Each row was made from one walk, in order. Every step used is in the known rows, and no mark comes twice. Write each row's walk.
In the rows, 128 means zero.
Known rows:
boma > rinoto > batute > dubi > zafo: [ 56 121 165 109 103  75 157 103 129 163  91 113 122 147 115  70  74 106
  68 143 102  75 169 125 120  95 117 116  78 154 115 104 149 118 118 157
 106  97 194 116  79 110 123]
rinoto > boma > dubi: [ 85 134 152 134 126  71 140 128 150 156  92 106 111 137 119  97 136 119
  53 123 104  60 153 153 130  89 129 108 109 126 150  63 146 118 100 144
 129  97 134 112  78 111 106]
zibema > sabe > melub > vapad > doru > boma: [110  77  90 107 122  60 151 118 163 161  86 150 160 153 187 150  95  88
 100  91 107  86 139 189 145 111 109 122 102 147 117  82 138 122  57 144
 118 116 151 110  62 125 187]
dubi > boma > rinoto > batute > doru: [ 79 115 144 112 109  82 154 109 135 169  93 127 147 141 127  85 115 116
  45 159 123  98 177 138 114 102 118 137  93 125 114  72 162  75 142 133
 141 107 192 116  69  93 125]
zibema > sabe: [136 103 107 113 118  59 154 107 131 175  93 120 124 145 157 115 112 104
  84 100 132  96 139 162 134  90 148 127 116 137 126  97 143 153 110 146
 124 137 156  96  80 117 129]
zages > doru: [131 115 142 133 123  75 182 122 151 166  88 148 146 136 121 117 133 120
  90 136 133 110 175 152 109  92 153 119 104 130 138  77 138 141 106 140
 131 127 144 122  86 111 130]
kotoz > batute > doru > vapad > mutur: [106  68 133 133 105  99 169 145 167 172 102 133 175 122 190 136 137 104
 109 149 115  96 174 165 128  62 136  73 108 196 137  85 144 124 128 135
 130  92 182 144  92  80 154]
kotoz > batute: [113 106 134 128 120  74 170 123 115 166  77 121 153 129 153 120 126 115
  89 123 137  86 136 166 139  86 165 104 129 159 142  98 142 143 123 138
 125 100 171 113  94 102 119]
zibema > sabe > melub > vapad: [133 105  77 122 110  52 159 123 164 166  83 112 158 137 160 128 103  92
 103  65 131  74 125 187 144  74 124 107 107 148 123  88 136 159  75 156
 105 130 159 113  85 123 165]
zibema > sabe > melub > pupef: [129 112  73 112 118  52 172 112 123 164 100 112 146 128 151 135  92 142
  84  60 138  91 123 174 127  90 133  84 120 162 133  88 129 164 104 169
 126 139 158 102  82 135 164]
rinoto > batute > dubi > zafo: [ 77 111 170 115 111  65 169  94 134 168  91 121 141 135 139  83  80 108
  93 136 105  81 158 122 111  89 137 106  78 160 138 113 162 142  97 157
 103  91 181 118  89 113 119]
ranot > doru > boma > dubi > batute: [ 77  88 180 121  83  77 138  93 105 163  89 162 103 128 133 102 108 136
  81 137  97  83 179 145 122 152 123 115 113 148 152  87 115  98 106 138
 128 105 159 114  74 111 139]
rinoto > boma > dubi > batute > doru > sabe > melub > vapad: [ 71 105 135 122 102  76 150 126 191 151  80 136 156 131 144  56 125 103
  86 106 108  69 161 160 123  94  78  84  97 146 150  35  90 116  94 132
 105  99 178 152  98  88 162]
vapad > melub > sabe: [145  87 118 120 138  75 153 118 139 160  97 131 168 118 146 152 108 122
  86 107 127  81 135 162 130  71 134 126 115 150 134  93 128 161  76 152
 100 111 162 101  97 121 161]
rinoto > batute > doru: [113 104 147 120 114  64 182 130 144 176  93 144 150 139 163 117 123 119
  87 149 126 107 165 135 112  83 136 122  94 152 156  77 149 118 132 142
 130 117 168 130  91  90 123]
zibema > sabe > doru > boma > rinoto > batute > kotoz: [ 68  99 140  94 104  90 158 123 102 166  92 166 126 165 141  98 108  95
  44 155 101  78 161 140 129 169 115 123  86 136 111  73 140  69 125 119
 132 126 202 104  84 123 157]
dubi > boma > rinoto > batute: [ 80 130 146 116 110  79 135 100 111 169  81 118 140 150 122  88  95 118
  42 140 123  86 155 150 135 120 136 125 107 113 109  90 171  84 140 139
 134  93 193 108  76 108 126]
rinoto > batute > kotoz > pupef: [104 109 133 133 111  81 177 112  98 157  65 118 148 139 139 114 137  99
  71 137 120  76 174 149 106 113 171  95 113 163 161  80 168 124 113 133
 118 106 169 101 111 136 120]
bopa > kotoz: [119 115 124 126 122  92 142 128 134 169  99 125 138 153 137 119 135 123
  66 109 131  94 148 167 138  75 180  90 105 176 130  96 148 144 118 125
 114 126 140 111  88 120 103]
kotoz > batute > doru: [112  91 131 123 120  77 189 134 139 167  87 132 160 119 156 118 146 113
  93 146 133  99 156 153 122  71 144 112 115 170 145  83 131 131 126 134
 134 114 170 124  92  88 114]
melub > sabe: [149 101 101 118 118  77 146 107 140 165 108 130 152 134 147 138 120 123
  86 100 124  94 146 168 129  90 141 109 134 135 130  92 134 146  86 136
 116 131 155 109  83 113 136]
zages > doru > boma > rinoto > batute > dubi: [ 64 123 162 130  93  90 163 118 144 158  86 143 123 156 107  99 103 121
  84 163  93  98 208 126 110 128 118 111  86 114 126  68 139  68 118 132
 132  99 193 130  77 110 124]
sabe > doru > boma > rinoto > batute > kotoz > pupef: [ 40 104 150 122 105  93 175 122  88 149  86 153 133 154 122 124 136  98
  44 169 106  74 184 142 103 154 141 105 108 145 127  72 150  59 114 131
 134 109 180 112  99 124 149]
foti > mutur: [129 112 121 118 126  71 163 123 126 183 108 128 120  96 158 147 127 136
  78 115 125  91 178 144 139  81 148 112 104 156 119  92 141 147 126 168
 131 119 135 117 106 104 151]
zibema > sabe > melub: [124 121  86 112 124  56 177 121 130 170  99 117 145 140 152 133 110 109
  88  82 141  85 123 169 133  92 140 117 101 152 127  94 139 162 102 165
 109 133 166 100  94 122 157]
batute > doru > sabe > zibema: [106 103  96 108 112  72 197 107 169 159 127 129 168 127 158 107 137 152
  99 116 113 127 169 133 105  78 128 114 107 131 127  79 119 131 130 149
 120 157 159 150 105  75 136]
norot > dubi: [107 120 143 127 120  86 176 120 133 173  98 114 123 134 114 116 128 134
  81 109 115  94 147 145 124  92 132  97 105 139 146 105 142 150 123 157
 120 117 147 112  94 101 108]
ranot > doru > sabe: [124  87 120 109  93  78 168 116 143 169  89 175 154 130 154  88 117 119
 102 113 125 130 163 168 110 125 128 114 116 153 139  97 141 130 131 148
 116 142 154 113  93 104 184]
batute > doru > vapad > mutur > foti: [110  68 139 131 118  83 165 139 190 191 123 118 171 113 181 139 138 112
 100 140 111 122 204 154 128  58 157  97  92 177 120  77 142 104 116 166
 128 132 118 159  84  98 167]
batute > doru > boma > rinoto: [ 73 105 124 113 108  89 146 121 148 158 117 123 122 147 138 131 144 131
  56 160 107 112 194 140 111  92 131 136 103 137 106  81 124  70 123 136
 141 130 162 119  67  89 115]
zages > doru > vapad > mutur > foti: [127  80 155 141 117  81 167 132 182 189 104 136 170 121 151 126 124 102
 101 137 116 123 213 160 132  91 167  89  97 152 119  75 145 112 107 161
 130 123 117 161  86 114 184]
ranot > doru > vapad > melub > sabe > zibema: [143  65 111 122  96  57 169 130 177 152 125 147 203  99 155 133 106 132
 121  99  97  82 158 171 126 101 119 116 111 157 131  94 128 139  70 176
  84 138 175 128 103 114 205]
boma > dubi > batute > doru > vapad > melub > sabe > zibema: [103  73 146 130 107  61 168 110 180 149 118 128 171 110 142 111 112 145
 103 121  91  69 175 135 132  81  96 105 100 159 145  70  79 157  85 153
  89 120 193 155 110  90 153]
doru > vapad > melub > sabe: [142  74 120 132 123  68 136 126 178 159  99 135 186 126 165 140 115 107
 108 111 114  86 151 177 136  80 149 104 122 161 131  98 135 160  85 156
  90 115 182 112 106 112 177]
boma > rinoto: [ 97 121 118 126 117  78 149 129 129 164  94 111 119 146 124 124 123 124
  55 128 130  97 161 159 128  83 138 129 113 132 111  95 132 122 134 150
 126 127 160 105  79 108 121]
dubi > batute: [108 105 150 122 116  72 149 112 108 172  84 130 123 136 150 115 114 133
  82 124 136  96 149 147 131  97 163 120 125 138 138  97 117 146 126 140
 125 105 167 111  90 108 119]
dubi > batute > doru > boma: [ 88  91 156 112 107  85 146 105 125 165 106 143 128 136 164 126 138 137
  87 159 112 110 176 127 112 105 152 125 116 144 132  78 105  92 113 127
 143 110 170 125  78  91 114]

Write each row's walk:
[ 90  91 141 136 119  59 174 147 172 165 103 169 167 145 164 136 141 107
 101 141 122  99 148 167 119 103 153 107 109 151 132  99 146 137 116 150
 129 129 161 131  98  96 166] : sabe > doru > vapad
[ 71 126 171 124 117  99 136 122 120 155  73 117 108 132 108  64 143 124
  41 141  99  41 166 136 129 126 131 101  98 144 154  51 120 121 113 117
 121  86 172 105  94 130  91] : rinoto > boma > dubi > batute > kotoz
[ 99 111 170 125 112  80 166 110 106 177  91 122 113 136 119  97 113 137
  81 113 120  92 146 136 136 106 135 101 114 137 150  98 114 152 131 150
 122 101 167 115  96 100 109] : norot > dubi > batute
[ 36 115 169 106  96  84 133  83 124 155 100 114 114 152 129  82  79 108
  67 160  81  83 182 119 118 117 128 109  84 146 106 106 150  81 105 150
 114  89 196 117  72 107 121] : doru > boma > rinoto > batute > dubi > zafo
[ 76 104 147 126 115  84 157  98 158 154 110 128 120 139 135 130 151 138
  69 154  92  92 185 138 110  89 124 116  96 148 148  80 134 105 102 135
 137 119 143 129  74  89  97] : batute > doru > boma > dubi
[105  74 138 119 109  76 126 114 178 157  98 139 200 133 144  87 101  95
  71 151 104  91 173 156 127 101 106 123  98 148 110  71 148  85 108 142
 109 100 226 119  88  97 184] : dubi > boma > rinoto > batute > doru > vapad > melub > sabe
[119  86 126 130 136  71 162 123 127 160  83 118 156 110 145 149  96 162
  76 104 131  87 142 153 116  62 148 102 119 164 147  98 132 161 103 171
 122 109 145 101  87 130 155] : vapad > melub > pupef
[100  88  88 107 133  72 191 124 141 156  89 163 177 140 171 138  92 149
  90  83 134 124 137 179 115 116 111  81 122 170 143  83 130 159 116 162
 124 126 153 122  95 117 208] : vapad > doru > sabe > melub > pupef
[102  87 109 117  99  76 170 118 177 165  83 151 180 131 171  94 118 113
 115 104 136 109 158 163 122  84 112  97 111 160 136  73  93 145 111 135
 100 119 186 146 106  89 175] : dubi > batute > doru > sabe > melub > vapad
[123  88 156 150 126  66 167 145 187 158  76 154 182 129 137 115 130 102
 107 148 121 104 182 163 117  81 159 116  93 153 139  84 137 153 103 159
 108 110 171 120 104 110 170] : zages > doru > vapad > melub
[ 79 119 151 125 116  82 158  91 136 168  83 116 154 134 136  93 102 132
  96 128 107  72 154 135 112 107 137 110  98 125 140  98 185 116 112 140
 126  81 186 110  80 116 110] : rinoto > batute > dubi > boma
[108  98  89 121 106  99 162 120 169 167  93 125 179 127 176 144 102 113
 104  75 125  95 145 181 131  66 109  67 106 166 128  91 140 149  94 152
  99  98 154 145 100 105 203] : doru > sabe > melub > vapad > mutur
[ 78  77 150 119 102  77 127 124 147 168  69 158 136 173 173 126  80  95
  67 143  94  94 179 174 148 125 103 123 111 128 118  75 147  63 102 125
 138  92 169 125  57 106 165] : melub > vapad > doru > boma > rinoto > batute
[ 75  98 153 117 117  79 176  96 132 158  87 111 150 114 137  81 101 100
 101 128 109  76 144 139 122  75 148  92 100 182 127 118 145 156  91 148
 101  88 182 112  90 108 111] : kotoz > batute > dubi > zafo
[ 68 101 153 111  99  92 134 114 120 164 106 133 106 146 142 116 132 136
  58 167 111 108 190 130 120 108 131 134 113 137 108  75  93  75 133 125
 144 113 184 121  69  89 113] : dubi > batute > doru > boma > rinoto
[ 75  80 159 119 103  91 139 118 169 192 110 112 172 126 158  92 106 105
  61 160 106 111 209 147 138 101 132 103  83 152  94  71 168  44 138 161
 138 106 165 158  71  96 175] : dubi > boma > rinoto > batute > doru > vapad > mutur > foti
[ 72 127 142 128 104  78 164 132 136 171  79 114 122 152 125 105  98 128
  80 136 108  77 171 135 122  94 112 116  94 135 129  93 148 112 141 152
 117 105 189 114  84 111 115] : boma > rinoto > batute > dubi
[ 69 104 170 124 102  77 164 102 144 163  98 137 124 148 147 115 127 129
  68 161  91  91 183 128 114 110 121 111  89 144 165  69 144  87 115 137
 136 106 162 138  84  87 110] : rinoto > batute > doru > boma > dubi
[120 120 114 118 111  69 201 101 161 155 110 141 169 130 127  93 124 144
 100 110 118 131 178 140 112 107 137 107 107 110 132  73 122 139 118 146
 122 148 157 155 107  93 148] : zages > doru > sabe > zibema
[ 56 117 130 128 116 101 152 100 127 155  76  97 148 124 109  84 115 125
  77 130 115  67 153 154 129  98 124 110 114 137 102  98 159 108 129 127
 123  86 204 101  69 114 102] : kotoz > batute > dubi > boma > rinoto
[ 83  92 160 121 105  81 165  95 147 166  88 150 125 140 141  66 124 128
  84 134 117 115 174 137 115 104 103 105 107 155 157  71  94 148 145 125
 118 127 173 138 102  79 128] : boma > dubi > batute > doru > sabe
[ 78 106 133 128 124  98 166  91 134 156  79 104 163 113 132  95 120 126
 103 120 114  67 141 149 122  94 143  99 117 144 125 101 172 130 108 128
 124  76 190 103  80 112  99] : kotoz > batute > dubi > boma
[106  87 137 114  93  80 148 115 128 164 107 155 136 128 152 136 129 129
  92 135 104 106 173 158 110 128 150 126 113 146 130  96 151  88  97 148
 130 120 145 103  71 114 151] : ranot > doru > boma
[ 71  94 158 128 112  88 167 104 137 154  96 129 134 129 142 114 142 124
  78 157  98  84 172 145 126  96 130  99 111 166 152  78 129 103 109 126
 136 100 167 132  82  83  98] : kotoz > batute > doru > boma > dubi
[ 69 131 158 112 107 113 154 100 109 168  82 107 138 141  82  54 116 124
  25 144  99  68 166 133 127 145 110  98  81 129 127  88 172  94 146 128
 119  93 203  97  93 120 105] : norot > dubi > boma > rinoto > batute > kotoz
[ 72 121 149 111  99  80 128 112 106 167  94 122 116 167 146 121 102 123
  53 152 107 101 170 145 135 127 148 120 114 121 119  87 145  62 134 142
 136 103 185 118  80 106 128] : doru > boma > rinoto > batute
[ 78  77 156 120 135  80 168 107 141 149 111 167 153 123 128 159 114 124
  71 133 100  61 139 149 126 117 100 118 102 144 141  85 120 127  53 151
 108 100 153 124  90 113 177] : vapad > melub > sabe > doru > boma > dubi
[110  97  84 119 108  76 180 127 204 161  95 144 192 130 169 113 134 106
 112 101 128 113 157 173 112  64 114  98 100 163 135  76 121 145 103 147
 100 136 163 145 103  88 178] : batute > doru > sabe > melub > vapad
[ 70  91 176 109  86  73 146  74 129 151 108 151 117 126 118  86 102 110
  63 142  85  88 178 145 113 136 124 115  84 168 132 107 144 102  72 158
 113 111 141 114  63 110 150] : ranot > doru > boma > dubi > zafo
[ 88 105 133 106  98  78 166 128 149 171  89 148 142 159 150  72 111 113
  69 148 124 133 182 143 112 105 107 115 102 141 128  71 129  94 170 138
 126 135 195 135  94  77 154] : boma > rinoto > batute > doru > sabe
[114  93 123 114 128  55 190 128 130 174  99 164 137 141 153 123 117 102
  88 111 135  94 123 159 124 107 129 129 104 136 126  91 136 148 106 149
 135 143 151 104  79 110 162] : zibema > sabe > doru
[101  72 157 131 102  94 148 133 158 179 110 140 147 128 187 132 128 117
 101 149 114 105 186 147 116  72 130  87 100 177 134  84 117 128 130 133
 132  96 179 145  87  88 153] : dubi > batute > doru > vapad > mutur
[125  77 119 127 112  60 161 134 182 160 116 178 180 143 164 138 130 101
 107 118 117  97 143 178 127 116 137 100 126 146 125  94 137 141  87 140
 119 136 171 131  92 100 185] : melub > sabe > doru > vapad
